What can hang from each mark:
naban: fito folo
lokebis: putuf
fuzuk: fito
lunot: fito ratuz
ratuz: lunot
garu: gakag
fito: fuzuk lunot naban
gakag: garu putuf
putuf: gakag lokebis lunot

Each row was made from one small tree. Brackets hold a mark, then the marks that hang from it, in alphabetical order. Every link used is in the known rows. Write each row's tree.
Known rows:
{fito fuzuk {naban folo}}: [ 3.35 -3.94 -1.69  0.46 -1.35  0.64 -3.03  3.18 -0.86  0.55 -1.92 -3.49
 -0.37 -1.49 -0.22  1.18 -3.90 -4.24 -0.65  2.69 -3.06  4.43  0.40]
{fito fuzuk lunot {naban folo}}: [ 2.71 -5.60 -2.47 -0.29 -0.86  0.42 -4.01  2.99 -0.03 -0.31 -1.26 -3.55
  0.23 -2.19 -0.83  1.69 -4.71 -3.74 -1.18  1.92 -4.17  5.05  1.31]
{fuzuk {fito lunot}}: [ 1.69 -2.87 -3.58  0.58  0.23 -0.81 -0.10  1.65 -2.07  1.88 -2.24 -2.74
  0.51 -0.88  0.16  1.91 -3.21 -3.04  0.25 -2.15 -3.06  4.33 -0.69]
{lunot {fito fuzuk naban} ratuz}: [-2.25 -5.03 -0.99  1.31 -1.25 -3.06 -1.27  2.96  0.75  1.81 -2.40 -3.84
 -0.09  1.48 -0.89 -1.53 -1.77 -3.07 -0.58  0.40 -3.33  5.32  4.03]
{garu {gakag {putuf lokebis {lunot {fito fuzuk}}}}}: [-1.77 -2.20 -3.84 -0.02 -0.32 -1.57 -1.50  2.00 -0.75  2.34 -0.53 -2.51
  0.58  1.64  0.89 -0.27 -3.02 -2.35  0.29  0.49  0.88  3.08  6.83]
{lokebis putuf}: [ 0.89 -0.58 -0.33  0.52  0.83  0.34 -0.52  2.67 -1.73  0.45 -1.26 -2.89
 -0.03 -0.24  1.36  2.30 -2.03 -2.19 -0.78  0.93 -0.15  3.88  3.02]
{fito fuzuk lunot}: [ 0.92 -3.59 -2.12 -0.47 -0.62 -0.86 -3.18  3.04 -0.31  1.10 -1.94 -3.52
  0.23 -0.66  0.03  2.38 -3.91 -3.74 -1.45 -0.42 -3.91  4.76  0.40]
{fuzuk {fito lunot naban}}: [ 5.06 -4.87 -2.85 -0.81 -0.35 -0.61 -0.96  1.83 -1.17  2.20 -1.69 -2.38
  0.43 -1.01 -1.18  1.45 -3.15 -3.01  0.27 -0.83 -4.12  4.53  1.71]
{fuzuk fito}: [ 2.40 -1.44 -2.84  1.20 -0.14 -0.70  0.84  1.76 -2.73  2.58 -2.94 -2.78
  0.02 -0.31  0.81  1.42 -2.38 -3.41  0.84 -1.37 -2.05  3.81 -1.50]
{putuf {gakag garu} lokebis {lunot fito ratuz}}: [-6.23 -3.24 -5.63  0.07  2.67 -2.38  1.89  1.24 -4.25  0.30  1.40 -3.65
  0.91  0.57  0.01  1.29 -2.39 -1.58  0.31 -1.00 -0.15  3.60  4.27]
{fito lunot}: [ 0.76 -2.86 -2.30 -0.62  1.11  0.14 -2.67  1.33 -1.64  1.26 -1.97 -3.17
  0.42 -1.11  0.33  2.53 -3.04 -3.31 -1.03 -0.91 -2.56  4.25  1.21]
{putuf {gakag garu} lokebis {lunot ratuz}}: [-3.25 -1.88 -5.98 -0.43  2.47 -1.16  0.90  1.37 -4.81  0.64  1.63 -3.72
  0.78  0.06  0.27  3.43 -3.21 -2.20  0.05 -1.10 -0.20  3.84  2.31]
{naban {fito fuzuk lunot} folo}: [-2.28 -2.99 -3.77  3.66 -0.20  2.30 -1.30  3.14 -2.10 -1.23 -2.33 -3.72
  0.07 -2.72  0.01 -0.02 -3.41 -4.28 -0.22  1.39 -2.83  5.08  0.67]
{lunot ratuz}: [-2.16 -1.05 -2.35  1.82  0.57 -1.11 -0.88  1.31 -1.92  1.84 -2.78 -3.99
 -0.03  0.62  0.95  1.36 -1.93 -3.31 -0.54 -1.47 -0.90  5.01  0.34]
{lokebis {putuf {lunot fito}}}: [-1.84 -2.24 -0.75  2.03  1.16 -1.22  0.22  2.90 -2.71 -0.52 -0.71 -3.02
  0.98  0.49  1.38  1.99 -1.37 -1.38 -1.00  0.05 -0.35  4.21  5.10]
{ratuz {lunot {fito fuzuk {naban folo}}}}: [ 0.64 -3.97 -0.76 -1.07 -1.27 -0.53 -2.66  2.44 -0.09 -0.38 -2.12 -4.30
  0.41 -0.55 -0.68 -0.05 -1.81 -2.71 -0.54  0.80 -3.29  4.52  2.46]
{gakag putuf}: [ 1.92  0.01 -1.95 -0.41  0.52 -0.03 -1.83  1.10 -1.91  2.51 -2.51 -2.41
 -0.21  0.01  1.81  0.51 -2.02 -3.26  0.54  0.33  0.80  3.07  1.39]
{putuf lokebis {lunot {fito fuzuk} ratuz}}: [-5.48 -4.01 -3.08  3.33  0.56 -3.06 -0.33  2.58 -2.06  1.71 -0.77 -4.05
  0.90  1.32 -1.17  1.65 -3.04 -2.36 -0.53 -1.06 -1.73  5.77  4.93]
{putuf {gakag garu}}: [ 0.90 -1.04 -3.87 -2.83  1.48  0.34  0.06  1.59 -3.60  0.53 -0.41 -3.06
 -0.25 -0.72  1.92  1.69 -2.28 -3.39  0.14  0.36 -0.99  1.87 -1.31]
{garu {gakag {putuf lokebis lunot}}}: [ 0.66 -0.50 -4.35 -0.68  0.61  0.09 -1.95  0.83 -2.07  2.70 -0.38 -2.30
  0.56  0.98  1.27  1.47 -3.10 -2.56  0.38  0.01  1.81  2.93  5.77]
{putuf {gakag garu} {lunot {fito fuzuk}}}: [-2.07 -3.54 -4.11 -0.98  0.51 -2.24  0.22  3.18 -3.60 -0.64  0.15 -3.48
  0.79  0.48  1.68  1.09 -2.17 -3.05 -0.49 -0.02 -2.25  2.57  0.45]
{garu gakag}: [ 0.91 -0.88 -2.84 -0.71 -0.11  0.54 -1.83  1.27 -1.11  2.10 -2.26 -3.01
 -0.11  0.66  1.78  0.97 -2.33 -3.67 -0.54 -0.14 -0.50  2.81  1.99]
{lokebis {putuf gakag lunot}}: [ 0.05 -1.17 -1.88  0.59  1.07 -0.38  0.69  3.16 -3.17 -1.20  0.74 -3.77
  0.50  0.86  2.08  3.70 -2.16 -1.59 -1.55  0.21  0.18  3.43  1.55]

Write each row's tree:
[-2.32 -2.50 -2.62 -0.48  0.63 -1.92  1.14  4.15 -2.89 -2.03  1.32 -3.24
  0.81  0.44  2.08  1.51 -2.05 -1.42 -0.86  0.90 -0.91  2.92  3.26] | {lokebis {putuf {gakag garu} {lunot {fito fuzuk}}}}
[ 3.43 -4.70 -3.91  0.65 -0.15  0.29 -0.83  1.66 -1.67  0.61 -1.68 -2.70
  0.47 -2.29 -0.63  1.20 -3.93 -3.10  0.37 -0.01 -3.27  4.65  0.26] | {fuzuk {fito lunot {naban folo}}}
[-4.40 -1.50 -4.56  1.12  0.72 -1.93 -0.57  0.68 -1.24  2.31 -0.60 -2.85
  0.77  2.06  1.10 -0.69 -2.29 -1.66  0.50 -0.84  2.23  3.74  7.42] | {garu {gakag {putuf lokebis {lunot fito ratuz}}}}
[-3.82 -4.89 -2.03  2.88 -1.03 -2.20 -1.07  2.81  0.15  0.13 -2.46 -4.27
 -0.08  0.16 -0.38 -1.78 -2.50 -3.01 -0.47  1.19 -2.32  5.42  2.76] | {lunot {fito fuzuk {naban folo}} ratuz}
[-5.31 -2.83 -4.36  5.21 -0.40  1.05 -0.73  2.98 -1.81 -1.40 -2.42 -4.35
  0.18 -1.72  0.01 -0.57 -3.27 -3.93 -0.36  0.35 -2.33  6.18  0.65] | {naban {fito fuzuk {lunot ratuz}} folo}
[-0.25 -1.37 -3.97 -1.37  1.70 -1.27 -1.22  1.06 -4.23  1.00 -0.95 -1.54
  1.21 -0.53  2.31 -0.10 -1.34 -2.76  1.24 -0.36  0.38  2.60  4.21] | {gakag garu {putuf {lunot fito}}}
[-5.73 -2.22 -2.11  2.71  1.24 -2.63  2.25  3.05 -2.26 -1.58  0.47 -4.39
  0.72  2.08  1.86  1.40 -1.21 -0.63 -1.43 -0.67  0.61  4.31  3.36] | {lokebis {putuf gakag {lunot fito ratuz}}}
[ 0.34 -4.37 -4.48  2.18 -0.30 -0.80 -0.26  1.54 -1.41  0.36 -1.74 -3.45
  0.58 -1.50 -0.64  0.64 -3.74 -2.74  0.23 -1.08 -2.80  5.73  0.38] | {fuzuk {fito {lunot ratuz} {naban folo}}}
[-0.29 -5.20 -1.25  1.07 -0.89 -0.73 -1.78  3.00 -0.35  0.40 -2.35 -3.35
 -0.18 -0.90 -0.41 -1.10 -2.79 -3.54 -0.30  2.50 -2.92  4.11  2.45] | {lunot {fito fuzuk {naban folo}}}
[-1.89 -3.47 -3.05  0.93  1.19 -2.15 -0.94  0.94 -1.77  2.58 -0.33 -2.69
  0.76  1.30 -0.93 -0.07 -2.07 -1.61  0.75  0.10  0.70  4.82  8.23] | {gakag {putuf lokebis {lunot {fito naban} ratuz}}}
[ 1.00 -5.59 -1.98 -0.48 -1.39 -1.92 -3.56  3.03  1.05  1.25 -1.37 -3.87
  0.30  0.26 -1.49  1.29 -3.65 -3.41 -1.55 -0.21 -4.62  6.15  3.21] | {fito fuzuk {lunot ratuz} naban}
[-2.42 -3.47 -2.81  1.08 -0.81 -2.18 -2.63  2.88  0.05  0.89 -1.98 -4.28
  0.36  0.26  0.03  1.78 -3.73 -3.34 -1.58 -1.63 -3.39  5.95  0.54] | {fito fuzuk {lunot ratuz}}
[ 0.20 -0.32 -2.41 -2.11  1.49  0.39  1.03  2.72 -2.91 -0.94  0.81 -2.87
 -0.13 -0.57  2.26  1.95 -2.09 -1.82 -0.27  1.45  0.25  2.27  1.89] | {lokebis {putuf {gakag garu}}}
[-0.75 -5.37 -3.06  1.29 -1.12 -0.90 -3.47  2.87  0.42 -0.55 -1.32 -4.30
  0.34 -1.22 -0.80  1.02 -4.54 -3.39 -1.44  0.81 -3.71  6.28  1.45] | {fito fuzuk {lunot ratuz} {naban folo}}
[-5.45 -2.85 -5.08  0.35  1.84 -2.73  1.36  1.72 -4.15 -0.74  0.12 -3.93
  1.02  1.04  1.90  0.59 -1.21 -2.26 -0.28 -1.66 -0.72  3.42  1.17] | {putuf {gakag garu} {lunot fito ratuz}}
[ 0.42 -0.78 -3.21 -1.24  1.63 -0.13  0.78  2.98 -4.24 -1.68  1.51 -3.02
  0.80 -0.20  2.41  3.55 -2.19 -1.69 -0.78  0.44  0.07  2.84  1.96] | {lokebis {putuf {gakag garu} lunot}}
[-1.08 -3.56 -2.24  1.28 -0.88 -3.30 -1.83  2.51 -0.86  1.45 -1.51 -3.15
  0.74  1.97  0.57 -0.72 -1.66 -2.58 -0.12 -0.20 -0.91  4.96  4.86] | {gakag {putuf {lunot {fito fuzuk naban} ratuz}}}
[-5.30 -2.12 -4.60  5.08  1.16  1.93 -0.13  1.49 -2.82 -1.33 -2.39 -4.02
  0.28 -2.19  0.21 -0.43 -2.39 -3.46  0.01 -0.10 -1.16  5.73  1.31] | {naban {fito {lunot ratuz}} folo}
[-1.32 -2.53 -2.81  0.76  0.49 -1.99 -1.16  2.15 -1.99  2.36 -0.73 -2.55
  0.62  0.66 -0.07  0.71 -2.92 -2.31  0.54  0.57  0.11  3.89  5.55] | {gakag {putuf lokebis {lunot {fito fuzuk}}}}
[-3.40 -2.95 -3.02  3.18 -0.68 -0.10 -0.86  3.19 -1.04  0.57 -2.45 -3.88
  0.10 -0.11 -0.64 -0.25 -2.26 -3.91 -0.46 -0.68 -3.44  6.01  2.40] | {naban {fito fuzuk {lunot ratuz}}}
[ 1.53  0.02 -4.15 -3.04  2.12  0.69 -1.28  0.47 -3.36  2.88 -0.36 -1.22
  0.09 -1.72  0.55  0.69 -2.98 -2.80  2.04  1.27  1.04  2.47  4.83] | {gakag garu {putuf lokebis}}
[-2.94 -3.37 -4.99 -1.46  2.87 -1.05  1.29  1.43 -4.69  0.52  1.45 -2.89
  0.78 -0.42  0.01  1.89 -2.55 -2.02  0.45  0.22 -0.72  2.38  3.99] | {putuf {gakag garu} lokebis {lunot fito}}
[-1.24 -2.69 -4.13  2.00  0.04 -2.05  0.48  1.45 -1.70  1.64 -2.29 -3.43
  0.66 -0.10  0.15  1.28 -3.02 -2.66  0.13 -3.25 -2.62  5.44 -0.47] | {fuzuk {fito {lunot ratuz}}}
[ 1.75 -0.49 -5.03 -2.15  2.22  0.29 -1.70  0.73 -4.75  2.14  0.48 -1.39
  1.01 -1.23  0.81  2.39 -3.06 -2.67  1.58  0.27  0.93  3.02  5.19] | {gakag garu {putuf lokebis lunot}}
